Each row was made from one path, in order. Every step used is in the known rows, and no mark comes twice. Write each row's path.
Known rows:
F-S-V: [ 15.0  -4.5   1.8  -3.0   4.3  -0.1  -0.1   9.0   2.8  -1.8 -20.2  -3.7
   2.1  24.3  -7.2   2.9  -4.8   9.7  15.5   9.7 -19.3   5.9 -10.0]
F-E-C-S: [12.0 -8.6  1.9 -8.2 10.0  0.0  0.5  7.7  2.7  7.3 -5.0 -2.8  0.0 13.1
 -1.7 -5.6 -5.7  0.2  7.9  2.5 -6.5  8.7 13.4]
D-F-S: [-10.7  -2.1  -1.4   1.2   0.0   8.7   3.8   7.4   3.6  -7.2 -14.0   8.9
  -4.2  24.9  -4.8   6.7  -6.4  13.5  18.6  16.1 -14.4  10.9   9.2]
C-S-V: [ 45.5 -10.8   1.7  -2.8   7.3   2.8  -1.1   9.9   1.6   0.1  -9.8 -12.0
   7.6  20.2  -3.2  -1.6  -6.7   0.7  12.3   5.7 -18.0   4.8  -3.4]
G-D-W-E: [  0.4   1.6  -2.6  -1.5  -3.8   7.7   0.5 -10.3   1.2   4.5   0.2  -1.0
  -3.0   8.7   2.3  -3.4  -6.7  -5.2  15.4  -5.5  -7.3   1.4   3.5]
G-E-C: [  2.2   3.2   3.3  -8.0   7.5  -5.4  -7.9   3.5  -2.4   9.8  -8.9 -14.6
  -1.7   1.5   0.7   0.6  -5.1   4.0  10.1   3.4 -11.6   3.3  13.7]
H-E: [-11.8   6.8  -0.5  -4.7  -4.0   8.4   0.1   1.4  -3.6  -0.2   0.7 -14.9
  -3.1  11.7   0.9  -8.8  -4.6  -5.4  11.9  -1.0  -8.1   3.6  13.8]
W-E-C-S-V: [ 60.1  -9.6   4.4  -8.3  16.5  -6.6   3.1   7.9   3.4   9.5 -10.1 -17.1
   4.7  15.2  -6.0   1.7  -5.4   1.7  12.1  -3.6 -14.3  -0.4   8.6]
W-E: [ -4.4   3.1  -2.0  -7.2  -2.5   5.8  -3.4  -1.6  -1.3   3.4  -1.7 -13.3
  -4.3  13.0   2.7  -4.9  -5.3  -5.0  15.2   0.6  -7.0   0.6  15.2]
L-E: [-22.7  -9.9  -1.6  -7.4  -4.8   2.9  -4.2   1.2  -1.8   2.3   0.1  -6.0
  -0.5  14.4   4.9  -1.7  -6.2  -7.8  11.5   9.7  -4.7   4.4   8.0]
F-E-H: [-25.0  10.1  -0.4  -9.6  -3.0   1.4  -6.3  -1.9   0.0   7.5  -1.4  -4.6
  -8.5  10.6   0.4  -1.4  -6.1   3.6   6.2  -3.9  -7.8   5.2   7.4]
G-D-H-E: [ -3.3   7.4   1.5   2.0  -7.4   9.9   3.5 -10.4   1.2   1.4   2.4  -3.4
  -0.5   6.8  -3.9  -5.1  -4.2  -1.1  11.4  -6.6 -16.0   3.9   2.5]
C-S: [18.9 -4.8 -0.6 -2.2  0.7  8.2 -2.5  6.2  0.3 -1.7 -1.8 -6.5  2.4 16.3
  0.4 -5.9 -6.5  0.7 12.8 10.9 -9.8  6.8 11.1]
W-E-C: [  3.7   1.4   1.0  -7.9   2.3  -4.7  -3.5  -1.2  -1.0   8.5  -6.1 -14.2
  -5.2   5.9   1.0   0.5  -4.7   2.9  15.4  -0.4  -5.8  -0.4  21.1]
D-W-E: [-1.1 -1.5 -1.7 -7.2  1.5 13.0  0.4 -5.0 -0.3  5.2 -1.9 -6.9 -7.7 11.2
  5.7 -2.0 -6.4 -2.1 15.1  0.4 -4.3  3.2 15.0]
G-D-C: [ -1.0  -8.3   1.1   3.9  -6.3  -3.7  -3.8  -4.6   0.5  -1.4  -7.2  -6.2
   3.8   5.9  -2.4  -2.4  -4.5   5.4  19.0   3.5 -14.3   5.4   2.8]
H-E-G-D-W: [-18.2  11.4   1.0  -2.8   0.6   4.6   1.6  -6.3   0.5   0.4  11.1   5.6
  -4.0  -0.3   1.7  -1.9  -5.0   3.2   7.1  -6.2  -8.4   0.4   9.7]
F-E-G: [-39.3   4.4  -0.6 -11.3   3.5   1.3  -8.1   3.1   1.0   2.4   4.8   2.3
  -5.3   6.5   4.8  -1.9  -4.7   2.7   5.7   2.5  -7.2   3.8  12.8]
F-S: [-12.1   0.9  -0.5  -2.4  -1.9   5.2  -1.0   5.4   1.4  -3.7 -12.0   3.0
  -3.3  20.6  -3.7  -1.2  -4.9   9.1  16.2  14.7 -11.7   7.8   4.5]
E-C-S: [27.3 -6.8  2.5 -3.0  6.0 -2.3 -1.8  6.6  0.6  3.2 -6.3 -7.4  1.2  9.7
 -1.4 -0.3 -5.8  8.6 13.1  9.7 -8.5  5.8 17.2]
D-W-E-C-S: [37.4 -7.6  2.6 -7.6 14.0  5.6  5.8  0.8  3.2  9.3 -2.8 -3.8 -4.3 10.6
  0.5  0.1 -6.5  4.5 12.7  1.0 -3.5  4.3 22.9]
W-E-G-D-L: [-7.1  3.4 -4.9 -2.2  1.8 -3.8 -3.3 -8.6  4.8  0.9  9.9 10.1 -2.7  0.5
  0.5  2.7 -3.4 -0.2  9.9 -7.9 -1.0 -2.1 16.4]

Which path is each row?
[ -4.3  16.8   2.3  -9.2   2.5  -0.9  -9.2  -1.1  -1.8   9.4  -1.5 -12.4
  -5.7   4.2  -0.5   0.3  -6.2   5.7   5.9  -1.2 -12.7   1.9   9.7]	G-E-H
[ -9.0  10.4   1.8  -4.2   0.4   1.1  -3.1 -12.3   5.4   4.5  10.0   5.7
  -3.4   0.0  -0.8   3.8  -3.9   7.3  10.0  -4.4 -14.8  -2.9  11.2]	W-E-G-D-H
[-21.1   9.0  -2.1  -0.4  -6.2  -0.2  -1.2  -5.6   3.6   3.4  -1.2   6.8
  -4.6  12.3  -4.4   5.0  -8.1   4.6   8.9  -8.6 -14.0   6.4  -0.2]	G-D-F-E-H
[-23.6  13.1   1.4  -8.4   2.0   2.6  -2.4   2.3  -2.0  -0.7   9.7  -6.9
  -5.0   3.4   1.9  -3.4  -3.6   2.8   6.9  -0.2  -8.0  -0.5  21.0]	H-E-G
[ 44.1  -6.2   7.7  -2.3  16.1  -8.4   7.7   5.8   5.9  -0.2   4.0  -5.9
  11.3   7.6 -11.6  -3.0  -3.1   4.9   7.0  -8.6 -21.0   0.4   1.6]	H-E-G-D-C-S-V
[-14.0   0.2  -4.4   2.5  -2.3  -4.6  -7.4  -5.9   3.3  -3.7   5.6  14.4
  -0.8  -1.2   1.4   5.4  -4.0   7.1  10.3   0.6  -3.4   2.0  10.4]	E-G-D-L
[-32.6  -1.5  -0.5  -5.8  -4.2  -8.3  -6.6  -3.2   1.4   1.4  10.9   7.4
   2.5   3.3   2.8   2.0  -5.4  -2.6   6.6   4.8  -7.3  -1.3   3.9]	L-E-G-D
[-10.1  -5.0  -4.2  -0.6  -6.4  -6.4  -2.3 -10.8   3.5   4.8   6.0  11.3
  -1.8   6.6  -1.5   6.3  -5.8  -2.0   6.8  -5.1   0.7   3.4   4.1]	G-D-L-E-H
[ 54.4 -21.3   5.5  -1.9  12.8  -0.5   2.6   9.6   3.5   0.2 -12.9 -14.4
   9.3  17.2  -6.4  -0.2  -5.1   7.4  15.5   6.3 -19.4   7.2   1.6]	D-C-S-V
[-36.9   7.2  -1.4  -6.0  -2.0  -4.1  -7.6  -2.5   2.4   1.9   6.3   7.7
  -0.9   3.8   1.2  -3.3  -5.0  -0.7   5.9  -3.6 -10.1   2.0   1.1]	F-E-G-D
[-29.7  -1.9  -5.0  -2.6   1.4  -2.5  -5.0  -5.0   5.5   0.4   7.1  17.8
  -2.0   2.4   1.2   0.3  -3.9  -1.0   5.0  -6.6  -1.1   5.0   6.6]	F-E-G-D-L
[-25.4  -2.6   2.3  -4.6  -1.8  -1.3  -3.6  -9.3   4.9   3.7  11.3  12.9
   0.4   1.7   1.4   6.7  -4.7   4.7   6.2   4.8 -12.6   0.9   4.3]	L-E-G-D-H
[-22.5  15.4   0.5  -2.9  -3.4  -2.6  -2.6  -3.0  -0.5  -1.6  11.1  -1.3
  -0.5   1.0  -1.5  -4.6  -3.8   0.0   7.1  -6.1 -11.0  -2.3   9.2]	H-E-G-D
[-30.3  -5.6  -0.1  -5.6   0.1  -1.1  -2.5  -6.6   2.5   3.3  10.5  14.2
  -1.2   2.2   5.8   4.9  -6.5   0.7   6.6   4.5  -4.9   1.5   3.7]	L-E-G-D-W
[-14.8   7.3   2.1   0.4  -3.7   0.8  -7.1  -9.7   3.8   0.1   5.4   9.5
  -1.3  -1.8   0.4   6.4  -4.3  14.8  10.4   3.8 -17.5   1.3   5.4]	E-G-D-H
[-33.8   2.9  -0.7  -5.6   2.0   3.3  -4.0  -5.7   3.4   3.5   6.4  14.7
  -4.1   2.5   4.2  -0.6  -6.1   2.7   5.6  -3.8  -7.7   4.7   0.8]	F-E-G-D-W
[-15.8  12.4  -1.0  -5.6  -1.7  -5.6  -6.3  -6.1   1.8   2.4   9.2  -0.1
  -1.6   1.9   0.6  -1.1  -4.6   0.1  10.6  -4.4  -9.3  -5.3  10.8]	W-E-G-D
[ 31.8 -23.0   6.6  -5.1  15.6 -14.5   3.8   5.6   7.8   2.6   3.8   3.3
  13.8  10.4  -7.2   4.2  -4.7   2.5   6.6   2.2 -17.6   1.4  -4.4]	L-E-G-D-C-S-V
[ 17.6  -5.6   0.1   6.1   0.7  -1.7   5.0   5.6   6.3  -5.7 -20.3   8.1
   6.0  26.2 -11.6  10.2  -6.7  10.6  18.2   5.2 -25.3   7.1 -17.0]	G-D-F-S-V
